Each row was made from one small tree. The marks that hang from a mark follow it in brackets, in alphabetical order. Every link used is in the known rows. Write each row's tree.
Known rows
A(S): [-0.14  0.17  0.15  0.17 -0.29  0.24 -0.18  0.13  0.02 -0.05 -0.06 -0.06
  0.05 -0.07  0.09 -0.28  0.08 -0.06 -0.04  0.19  0.00 -0.18 -0.21 -0.02]
A(N R S(F)): [-0.22  0.10  0.01  0.23 -0.27  0.28 -0.19 -0.02  0.10 -0.16 -0.08 -0.03
  0.02  0.03  0.20 -0.29  0.08 -0.13 -0.17  0.13 -0.10 -0.07 -0.04 -0.04]
M(E(V)): [-0.09  0.26  0.20  0.07 -0.29  0.18 -0.16  0.19 -0.02  0.01 -0.14 -0.14
 -0.05 -0.28 -0.04 -0.50 -0.04 -0.08  0.00  0.38 -0.06 -0.21 -0.29 -0.01]
B(C F): [-0.17  0.08  0.20  0.10 -0.25  0.13 -0.07  0.11  0.20 -0.08  0.05  0.01
 -0.01 -0.09  0.11 -0.40  0.08  0.02 -0.21  0.16  0.03 -0.09 -0.46  0.03]
A(L N S): [-0.20  0.13 -0.02  0.09 -0.15  0.33 -0.25  0.04  0.15 -0.08 -0.06 -0.11
 -0.01  0.00  0.05 -0.19  0.12 -0.05 -0.04  0.16 -0.09 -0.08 -0.06  0.01]
A(L N R): [-0.28  0.04 -0.03  0.07 -0.15  0.29 -0.28  0.04  0.17 -0.08 -0.05 -0.14
 -0.06 -0.02  0.08 -0.24  0.01  0.04 -0.06  0.16 -0.14  0.02 -0.03 -0.08]
M(E(V(R))): [-0.11  0.19  0.24  0.10 -0.32  0.17 -0.08  0.18 -0.05 -0.03 -0.11 -0.19
 -0.10 -0.35 -0.01 -0.45 -0.10 -0.08  0.02  0.39 -0.09 -0.17 -0.20  0.00]
M(E(V(R(A(S)) Y))): [-0.27  0.32  0.08  0.07 -0.30  0.30 -0.01  0.17 -0.24 -0.18 -0.01 -0.11
 -0.13 -0.32  0.15 -0.24 -0.07 -0.22  0.07  0.25 -0.08 -0.25 -0.05 -0.03]
S(F(B(C))): [-0.23  0.08  0.19  0.20 -0.32  0.07 -0.03  0.01  0.24 -0.05 -0.07 -0.01
  0.07  0.02  0.04 -0.60  0.15 -0.06 -0.17  0.28 -0.08 -0.15 -0.38  0.00]
Y(V(R(A(S)))): [-0.28  0.21  0.18  0.15 -0.24  0.40 -0.03  0.14 -0.02 -0.25  0.04 -0.05
 -0.06 -0.08  0.12 -0.18  0.11 -0.18  0.15  0.23 -0.09 -0.18 -0.17  0.05]
R(A(L S)): [-0.30  0.19  0.05  0.09 -0.19  0.33 -0.19  0.09 -0.03 -0.07 -0.02 -0.03
  0.05  0.03  0.09 -0.10  0.10 -0.05  0.03  0.22  0.00 -0.14 -0.19 -0.02]
E(M V(R(A(L)) Y)): [-0.37  0.11  0.10  0.02 -0.09  0.16  0.08  0.24 -0.21 -0.23  0.10 -0.08
 -0.12 -0.20  0.05 -0.27 -0.12 -0.01  0.07  0.29  0.03 -0.16  0.01 -0.06]
A(N R S): [-0.19  0.14 -0.03  0.17 -0.25  0.32 -0.28  0.07  0.08 -0.17 -0.10 -0.07
 -0.04 -0.05  0.16 -0.24  0.05 -0.07 -0.12  0.09 -0.11 -0.02  0.00 -0.06]
A(L N R S): [-0.27  0.07 -0.11  0.12 -0.20  0.35 -0.30  0.00  0.12 -0.13 -0.05 -0.07
 -0.05  0.00  0.10 -0.13  0.05 -0.03 -0.05  0.11 -0.11 -0.01  0.07 -0.08]
V(R(A) Y): [-0.37  0.17  0.16  0.05 -0.21  0.24  0.02  0.18 -0.09 -0.13  0.06 -0.13
 -0.08 -0.15  0.21 -0.25 -0.01 -0.05  0.03  0.16 -0.08 -0.15 -0.13 -0.08]
R(A(L N S(F(B)))): [-0.33  0.12 -0.07  0.14 -0.18  0.34 -0.16 -0.08  0.13 -0.16 -0.13 -0.04
  0.12  0.14  0.08 -0.27  0.25 -0.12 -0.05  0.23 -0.11 -0.12 -0.08  0.01]
A(L R S): [-0.26  0.04 -0.01  0.15 -0.26  0.30 -0.27  0.03  0.05 -0.08  0.00 -0.03
  0.03  0.02  0.10 -0.15  0.00 -0.01 -0.03  0.15 -0.04 -0.09 -0.04 -0.12]
Y(V): [-0.16  0.15  0.24  0.09 -0.19  0.28 -0.09  0.18  0.15 -0.11  0.01 -0.11
 -0.03 -0.08  0.00 -0.43  0.07 -0.07  0.10  0.30 -0.09 -0.19 -0.34  0.03]
E(M V(R(A))): [-0.21  0.15  0.23  0.14 -0.19  0.13  0.06  0.29 -0.23 -0.24 -0.05 -0.07
 -0.07 -0.24  0.03 -0.37 -0.04 -0.01 -0.01  0.34  0.06 -0.13 -0.11  0.01]
M(E): [-0.09  0.21  0.16  0.12 -0.28  0.21 -0.18  0.15  0.07  0.08 -0.13 -0.18
  0.01 -0.22  0.00 -0.42 -0.02 -0.03 -0.06  0.29 -0.09 -0.18 -0.37  0.02]
V(R(A(L N)) Y): [-0.44  0.14  0.01 -0.04 -0.05  0.33 -0.06  0.10  0.03 -0.16  0.07 -0.19
 -0.15 -0.10  0.16 -0.14  0.01 -0.03  0.04  0.15 -0.17 -0.05  0.01 -0.03]
V(R(A(S)) Y): [-0.34  0.19  0.11  0.09 -0.25  0.30 -0.02  0.14 -0.12 -0.18  0.05 -0.06
 -0.06 -0.13  0.26 -0.14  0.02 -0.14  0.03  0.11 -0.07 -0.16 -0.06 -0.07]
Y(V(R)): [-0.20  0.10  0.29  0.12 -0.22  0.29 -0.02  0.15  0.14 -0.14  0.04 -0.14
 -0.08 -0.13  0.03 -0.38  0.03 -0.10  0.11  0.29 -0.13 -0.14 -0.24  0.01]
C(B): [-0.12  0.07  0.22  0.07 -0.22  0.14 -0.14  0.15  0.15  0.02  0.00 -0.06
  0.00 -0.12  0.10 -0.49  0.00 -0.01  0.00  0.26  0.00 -0.19 -0.23 -0.05]

Write each row's tree
[-0.31  0.04 -0.05  0.18 -0.21  0.31 -0.24 -0.07  0.15 -0.12 -0.04 -0.05
  0.02  0.10  0.16 -0.20  0.06 -0.09 -0.12  0.15 -0.12 -0.05  0.01 -0.06] : A(L N R S(F))
[-0.43  0.17 -0.06  0.02 -0.13  0.39 -0.08  0.06 -0.02 -0.20  0.06 -0.13
 -0.11 -0.06  0.21 -0.04  0.05 -0.11  0.03  0.08 -0.13 -0.09  0.10 -0.02] : V(R(A(L N S)) Y)
[-0.30  0.21 -0.05  0.06 -0.12  0.38 -0.23  0.07  0.04 -0.12 -0.06 -0.08
 -0.01  0.02  0.09 -0.09  0.16 -0.08 -0.02  0.17 -0.06 -0.07 -0.09  0.03] : R(A(L N S))
[-0.45  0.10  0.11  0.01 -0.13  0.28 -0.03  0.13 -0.05 -0.11  0.11 -0.14
 -0.07 -0.09  0.15 -0.14 -0.03 -0.01  0.07  0.18 -0.10 -0.13 -0.08 -0.08] : V(R(A(L)) Y)
[-0.22  0.07  0.11  0.27 -0.32  0.21 -0.15  0.01  0.03 -0.09 -0.05  0.00
  0.09  0.04  0.20 -0.29  0.04 -0.12 -0.12  0.19 -0.04 -0.15 -0.14 -0.09] : A(R S(F))
[-0.32  0.10  0.03  0.18 -0.24  0.28 -0.12 -0.07  0.05 -0.10 -0.09  0.01
  0.19  0.13  0.09 -0.27  0.21 -0.10 -0.01  0.30 -0.05 -0.20 -0.18 -0.02] : R(A(L S(F(B))))
[-0.31  0.20  0.16  0.06 -0.13  0.39 -0.03  0.15  0.09 -0.26 -0.01 -0.16
 -0.16 -0.11  0.08 -0.29  0.12 -0.12  0.11  0.23 -0.18 -0.06 -0.17  0.08] : Y(V(R(A(N))))
[-0.27  0.19  0.16  0.17 -0.28  0.30 -0.09  0.13 -0.08 -0.15 -0.03 -0.06
  0.01 -0.11  0.18 -0.14  0.08 -0.11  0.00  0.19 -0.03 -0.12 -0.13 -0.01] : V(R(A(S)))
[-0.19  0.21  0.19  0.03 -0.29  0.17 -0.02  0.20 -0.09 -0.06 -0.01 -0.19
 -0.16 -0.36  0.05 -0.46 -0.15 -0.11  0.05  0.30 -0.13 -0.22 -0.10 -0.06] : M(E(V(R Y)))
[-0.33  0.18  0.02  0.00 -0.07  0.32 -0.19  0.12  0.09 -0.09 -0.06 -0.16
 -0.04 -0.01  0.05 -0.18  0.10  0.01  0.00  0.23 -0.09 -0.04 -0.17  0.02] : R(A(L N))
[-0.16  0.28  0.14  0.01 -0.26  0.18 -0.08  0.21 -0.06 -0.02 -0.05 -0.16
 -0.12 -0.30  0.03 -0.50 -0.11 -0.09  0.04  0.31 -0.08 -0.26 -0.22 -0.06] : M(E(V(Y)))
[-0.30  0.30  0.16  0.01 -0.26  0.22  0.02  0.21 -0.20 -0.10 -0.03 -0.15
 -0.18 -0.35  0.10 -0.36 -0.11 -0.12  0.08  0.30 -0.11 -0.20 -0.14 -0.03] : M(E(V(R(A) Y)))
[-0.34  0.23  0.00  0.07 -0.20  0.36 -0.04  0.10 -0.06 -0.24  0.01 -0.11
 -0.14 -0.13  0.25 -0.13  0.06 -0.16 -0.02  0.06 -0.13 -0.08  0.04 -0.03] : V(R(A(N S)) Y)
[-0.28  0.24  0.08  0.12 -0.17  0.46 -0.06  0.12  0.05 -0.30 -0.01 -0.10
 -0.13 -0.09  0.13 -0.18  0.15 -0.22  0.08  0.18 -0.15 -0.09 -0.08  0.10] : Y(V(R(A(N S))))
[-0.34 -0.01 -0.05  0.24 -0.35  0.18 -0.17 -0.15  0.20 -0.13 -0.04  0.08
  0.07  0.14  0.09 -0.35  0.10 -0.08 -0.14  0.19 -0.10 -0.10 -0.14 -0.08] : A(L R S(F(B(C))))
[-0.37  0.20  0.05  0.14 -0.20  0.30  0.02  0.03 -0.04 -0.24  0.02 -0.09
 -0.05 -0.03  0.30 -0.19  0.07 -0.21 -0.07  0.11 -0.13 -0.13  0.00  0.02] : V(R(A(N S(F))) Y)
[-0.30  0.01  0.04  0.23 -0.26  0.25 -0.20 -0.04  0.08 -0.06  0.00  0.00
  0.10  0.10  0.15 -0.19  0.03 -0.09 -0.08  0.21 -0.04 -0.15 -0.09 -0.10] : A(L R S(F))
[-0.41  0.14  0.05  0.06 -0.20  0.34 -0.06  0.07 -0.08 -0.14  0.11 -0.08
 -0.05 -0.05  0.20 -0.05  0.02 -0.10  0.07  0.12 -0.07 -0.15 -0.01 -0.08] : V(R(A(L S)) Y)
[-0.30  0.19  0.07  0.05 -0.09  0.19  0.11  0.28 -0.19 -0.32  0.01 -0.13
 -0.20 -0.28  0.11 -0.36 -0.07 -0.06 -0.02  0.22 -0.04 -0.09  0.08 -0.01] : E(M V(R(A(N)) Y))
[-0.20  0.09  0.21  0.08 -0.19  0.08  0.10  0.27 -0.15 -0.21  0.05 -0.10
 -0.14 -0.29  0.06 -0.46 -0.16 -0.02 -0.02  0.26  0.01 -0.18  0.00 -0.06] : E(M V(R Y))
[-0.39  0.13  0.19  0.04 -0.12  0.37 -0.03  0.13  0.07 -0.17  0.07 -0.13
 -0.08 -0.03  0.03 -0.18  0.06 -0.07  0.19  0.32 -0.12 -0.13 -0.21  0.03] : Y(V(R(A(L))))
[-0.46  0.13  0.09  0.14 -0.20  0.29  0.02  0.00 -0.06 -0.14  0.12 -0.04
  0.02  0.04  0.25 -0.10  0.03 -0.14  0.02  0.17 -0.07 -0.20 -0.04 -0.04] : V(R(A(L S(F))) Y)
